Known rows, with every step that occurs:
zufe, rava, bafelu, nale: [ -8 -32 -30  11  -4 -29 -16  36 -41  18  26 -28   5  -2 -16  25 -22  -2
  -3 -10  16 -35  38 -35  -1]
nale, koti, rava, bafelu, liba, vofis: [-31 -49 -42  20 -25  -8 -40  30  17  61 -17 -34  -3  -9 -17  18 -20 -24
   4  -3  12 -44  13 -32 -14]
koti, nale, bafelu, liba, vofis, rava, zufe: [-24 -52 -19  17 -39  12 -23  16  -6  39 -13 -21  -2 -20  -1   9 -10 -16
  33 -23  36 -29  14 -31  -6]
nale, koti, rava, bafelu: [-16 -37 -47  20  -2 -21 -41  13 -14  63  -7  -7  10  -9 -11  25 -22 -45
  10  17   5 -34  15  -7 -10]
bora, bafelu, liba: [ 15 -28 -25  12   9 -13   4  35 -24  40  10 -44  18 -34 -25  23   9  -2
 -19 -18  42 -69  46  17   4]
bora, bafelu, nale: [ 29 -23 -23   2  10 -13  10  33 -28  31  15 -34  23 -17 -27  43  10  -5
 -24 -12  45 -55  49  11  19]
misim, bafelu, liba: [ 17 -21 -27   2  -8  -2  -4  17 -33  30  11 -38   6 -28  -3  24 -15   4
 -26 -17  34 -72  42   7   0]
misim, koti, nale, bafelu, liba: [ -9  -5 -14  -3 -24 -10 -37  26 -23  37  -7 -29  23 -35 -11  17  -9 -18
   8 -26  18 -73  53   6   9]
misim, zufe, rava, koti: [ -9  -7 -13  15  32 -14 -37  19 -55   1  15 -36  17   1 -22   3 -27 -46
  26   8  14 -13  -2   1  10]
bafelu, liba: [  2 -29 -26  11  -8 -11 -18  43 -29  31   4 -47  12 -22 -20  12  -6  -9
  -4 -20  34 -67  29 -12   1]
rava, zufe: [  6 -36 -38  15   0  -3 -26  25 -59  24   8 -17  19  -3  -7  17  -9 -40
  20  -1  48 -31   4 -10   0]
liba, vofis, rava, koti: [-21 -41 -17  18  -1  15 -15  41  -4  29  -7 -25  21 -11 -21   9 -28 -15
  23   4  30  -9 -12 -27   2]
vofis, rava, bafelu, liba: [-24 -48 -23  24 -19 -14  -6  52 -10  44   5 -33   1 -27  -9   6 -26  17
   2 -18  16 -49  17 -16 -24]
misim, bafelu, nale: [ 32 -18 -25  -9  -8  -3   4  16 -36  22  17 -28  12 -10  -5  44 -13  -1
 -31 -12  35 -59  45   2  16]
nale, bafelu, liba, vofis, rava, zufe: [-37 -64 -23  17 -22  17  -5  27  -8  33  -6 -36  15 -22  -8   4   7 -10
  22 -20  51 -34   3 -49 -10]
misim, zufe, rava, koti, nale, bafelu: [-17  -2 -15  13  13 -17 -43  -8 -53  17  12 -11   9 -11 -15   5 -19 -60
  33   3   5 -11  30   4  16]
vofis, liba: [  2 -27 -31  13   6  -2  -3  45 -34  41  -6 -30   8 -12 -17  14  -2  -1
  29  -7  20 -42  12 -17  18]
koti, nale: [ 16 -17 -28   9 -16 -16 -38  20 -42  43  -2  -9   5 -13 -15  24 -24 -21
  23  -4  17 -44  29  12  12]
zufe, rava, koti, nale, bafelu, liba, vofis: [-29 -26 -20  15 -13  -3 -38  12 -17  22   3 -30   0 -24 -21   4 -14 -40
  11 -17  22 -24  47 -40   8]
liba, vofis, rava, koti, nale: [ -8 -29 -11  18 -18  11 -35  31  -4  35 -13 -10   3 -12 -14  14 -43 -22
  34   2  16  -4  -2  -8   7]
vofis, liba, bafelu, rava, koti, nale: [-25 -18  -8  -5 -35  -2 -25  50 -32  16 -21 -15   4 -35  -8  12 -19 -26
   3 -16   4 -18  26   5   4]
vofis, liba, bafelu: [-18 -34 -30   4 -40  -2   4  46 -41  41  -8 -23   0 -17 -27  11   1  11
  24 -12  16 -38  23 -21  13]
nale, bafelu, liba, vofis: [-29 -46 -30   6 -23   3  -5  33  -9  45  -2 -39  22 -26 -27   8  17   0
   2 -22  39 -64  36 -46   2]
misim, zufe, rava, koti, nale: [  2   6  -9  16  17 -19 -56   8 -55   6   9 -22   0   1 -14   8 -43 -53
  37   6   1  -7  10  19  15]
koti, rava, bafelu: [-17 -39 -43  11  -2 -26 -30  22 -47  62   9 -14  15  -5 -15  18 -29 -17
  19  12   3 -29  15 -10  -6]
liba, bafelu, nale, koti, rava, zufe: [ -6 -39 -35   0 -41  -5 -43   7 -27  23 -12 -26  -3   7 -14  40  -8 -69
  -2  -2  36 -25  19 -21   6]
liba, vofis, rava, bafelu: [-32 -58 -29  19 -25  -1  -4  48  -7  53  -2 -11  16 -11 -16  10 -30  31
  29   1  14 -24  -6 -31 -15]
zufe, rava, koti, nale, bafelu, liba: [-21 -17 -21  18   1 -15 -40   4 -34  19  11 -28  -2 -34 -14   6 -12 -59
  -1 -16  18 -32  58 -21   5]
bafelu, liba, vofis, rava, koti: [-23 -42 -12  21 -10  16 -16  51  10  21  -8 -51  10 -20 -22   3 -26 -11
   7 -14  34 -28  -3 -31  -4]
zufe, rava: [ -5 -27 -26   9  19 -21 -28  18 -52  23  13 -28  14 -17 -23  12 -15 -14
  23   3  23 -38  17 -20   6]

Rows:
[-37 -29 -12  -6 -19   4  -7  60 -32  13 -15 -30  20 -35 -16   5  -3 -20
  -6 -14  17 -24  14 -15   0] -> vofis, liba, bafelu, rava, koti
[ -8  -2 -21  -7 -20 -10 -35  16 -38  44  -7  -5  35 -26 -11  21 -11 -23
  23  -9  16 -55  42  10  16] -> misim, koti, nale, bafelu
[ -9 -19 -25  17  27 -13 -34  21 -50  11  16 -29  16 -14 -22   8 -23 -49
   9   6  26 -16  16 -18   6] -> zufe, rava, koti
[ -8 -37 -20  -2  10  -7 -32  36 -53   8  -2 -25  38 -24   2  15  -4 -36
   4  -9  46 -39  -5  -4 -15] -> bafelu, rava, zufe
[ -6 -25 -26  10 -27 -13 -24  15 -25  48   0 -24   4 -33 -13  16   3 -24
   2 -25  23 -66  60  -8   6] -> koti, nale, bafelu, liba
[-28 -36 -19  17 -19  12 -21  14  -2  45 -11  -1  14 -21 -14  11 -20 -29
  29   1  19  -6  19 -22   8] -> liba, vofis, rava, koti, nale, bafelu
[  0 -36 -43  18  11  -6 -55  -4 -30  40 -14 -17  11   2  -3  28 -13 -83
  24  15  35 -24  -7  -7   0] -> nale, koti, rava, zufe
[ -8 -16 -32  16  -9  -5 -30   7 -38  40   5   3  20 -23 -12  16  -8 -64
   7  -2  22 -25  50  -1  14] -> rava, koti, nale, bafelu
[-34 -30 -20  -3  17  -4 -15  29 -32  21   2 -20  53 -44 -10   7  14 -53
 -21  -6  35 -39  29 -15  -5] -> nale, bafelu, rava, koti
[-21 -20  -9 -10 -40 -11 -42  37 -41  14 -10 -10  18 -35 -13  15 -25 -37
 -14 -10  14 -25  31  14  -7] -> liba, bafelu, rava, koti, nale
[ -2 -30 -24  -8 -53 -10  -5  41 -39  22   7 -33   9  -9 -31  30  -2  -2
 -15 -19  31 -50  40 -23  12] -> liba, bafelu, nale
[ 12 -33 -35  11   2  -6 -47   4 -18  24 -10 -32   6  12  -3  42 -10 -82
   3   3  41 -28   8 -18  10] -> bafelu, nale, koti, rava, zufe
[ -6 -31 -24  -4 -46  -1  11  56 -30  25  -4 -39  -5  -5 -28  27   5  13
   4 -26  22 -44  36 -32  22] -> vofis, liba, bafelu, nale
[ -9 -37 -25   9 -22   1 -17  47 -12  34  -5 -49  14 -15 -27  10  -7   9
   6 -20  35 -60  14 -31   2] -> bafelu, liba, vofis
[  4 -29 -13  -8  28 -17  -2  38 -31  32   3 -27  46 -46 -16  25  11  -1
 -19  -6  38 -59  27  28  -4] -> bora, bafelu, rava
[  6 -30 -26  -1 -23  10  -2  25 -15  33   3 -40   8 -21  -9  21 -14  22
 -15 -18  37 -66  27 -14   2] -> misim, bafelu, liba, vofis
[-19 -51 -27  21 -32   6  -8  48  39  41 -12 -17   3  -5 -12  32 -19   2
   0 -10  23 -34   8 -39  -7] -> liba, vofis, rava, bafelu, nale, koti
[-10 -32 -18  20  12   3 -17  33 -20  27   2 -22  19 -19 -14  10 -26 -34
  13   4  27 -16   0  -7   1] -> vofis, rava, koti
[ -1 -22 -12   0  38  -8  -8  40 -29  17   7 -27  50 -44 -16  22   5 -37
 -33  -2  40 -36  28  28  -2] -> bora, bafelu, rava, koti
[-18 -56 -17  19 -22  14 -18  42 -11  22 -11 -46   5  -9  -9   7 -19  -2
  26 -19  48 -32 -17 -36 -11] -> bafelu, liba, vofis, rava, zufe
[-18 -48 -12  11 -19   6 -10  50   7  37 -13 -51   8 -22 -22   6 -18  24
  20 -16  31 -50  -2 -34  -6] -> bafelu, liba, vofis, rava
[  4 -36 -24   9  -5   0   4  42  -8  43   1 -47  19 -27 -32  20   9  18
  -8 -18  46 -62  31  -5   5] -> bora, bafelu, liba, vofis
[  6 -23 -15 -19  10  -7  -6  19 -40  23   4 -19  34 -41   7  26 -13   3
 -27  -6  29 -62  24  18  -7] -> misim, bafelu, rava
[ -4 -29 -30   6 -47   4  -2  48   3  27 -20 -31 -11  -9 -23  36  10 -18
  -6 -22  24 -48  37 -29  19] -> vofis, liba, bafelu, nale, koti
[-18 -35 -32   8 -10  -8  -5  26 -27  42   7 -38  21 -36 -20  10  18 -18
  -7 -21  37 -71  49 -26   1] -> nale, bafelu, liba
[ 11  -9 -26  18  -6  -7 -44  23 -41  29   2  -8   9 -12 -13  20 -31 -55
   9  -1  18 -21  27  13  12] -> rava, koti, nale
[-43 -50 -17  18 -12  18  -1  36  11  33  -5 -40  19 -30 -20   0  -2 -19
   5 -16  37 -31  20 -46  -4] -> nale, bafelu, liba, vofis, rava, koti
[-10 -14 -23 -10  -9 -23 -33  42 -31  34   5 -33  30   2 -13  34 -37  -8
   6  -2   6 -42  22  -7   7] -> misim, koti, rava, bafelu, nale
[ -5 -14 -14   8  22 -24 -31  15 -57  15  10 -38  12  -2 -22   7 -19 -10
  39   5  11 -36  -1  -2   9] -> misim, zufe, rava
[-22 -26 -27  15 -31   8 -29  24  -7  36  -4 -26  10 -23 -20  10  -6 -42
  -1 -21  28 -35  46 -26   8] -> rava, koti, nale, bafelu, liba, vofis
[-32 -37 -13 -15 -30  -5  -1  58 -35  25 -19 -30  18 -36 -16   9   5  16
   6 -17  15 -46  14 -16  -2] -> vofis, liba, bafelu, rava
[-29 -37 -13 -19 -33 -15 -16  43 -45  24  -7 -26  30 -40 -22  11   0   3
 -12 -12  25 -54  20  -5 -11] -> liba, bafelu, rava
[  2 -33 -41  21 -21 -12 -17  40   1  36   4 -15   6  -5 -12  38  -8 -33
 -25 -11  24 -52  39 -18  -2] -> rava, bafelu, nale, koti
[-10 -39 -35   5 -37   4 -25  22 -18  26 -23 -34 -17  11  -9  36   1 -57
  16  -8  27 -17  13 -31  15] -> vofis, liba, bafelu, nale, koti, rava, zufe
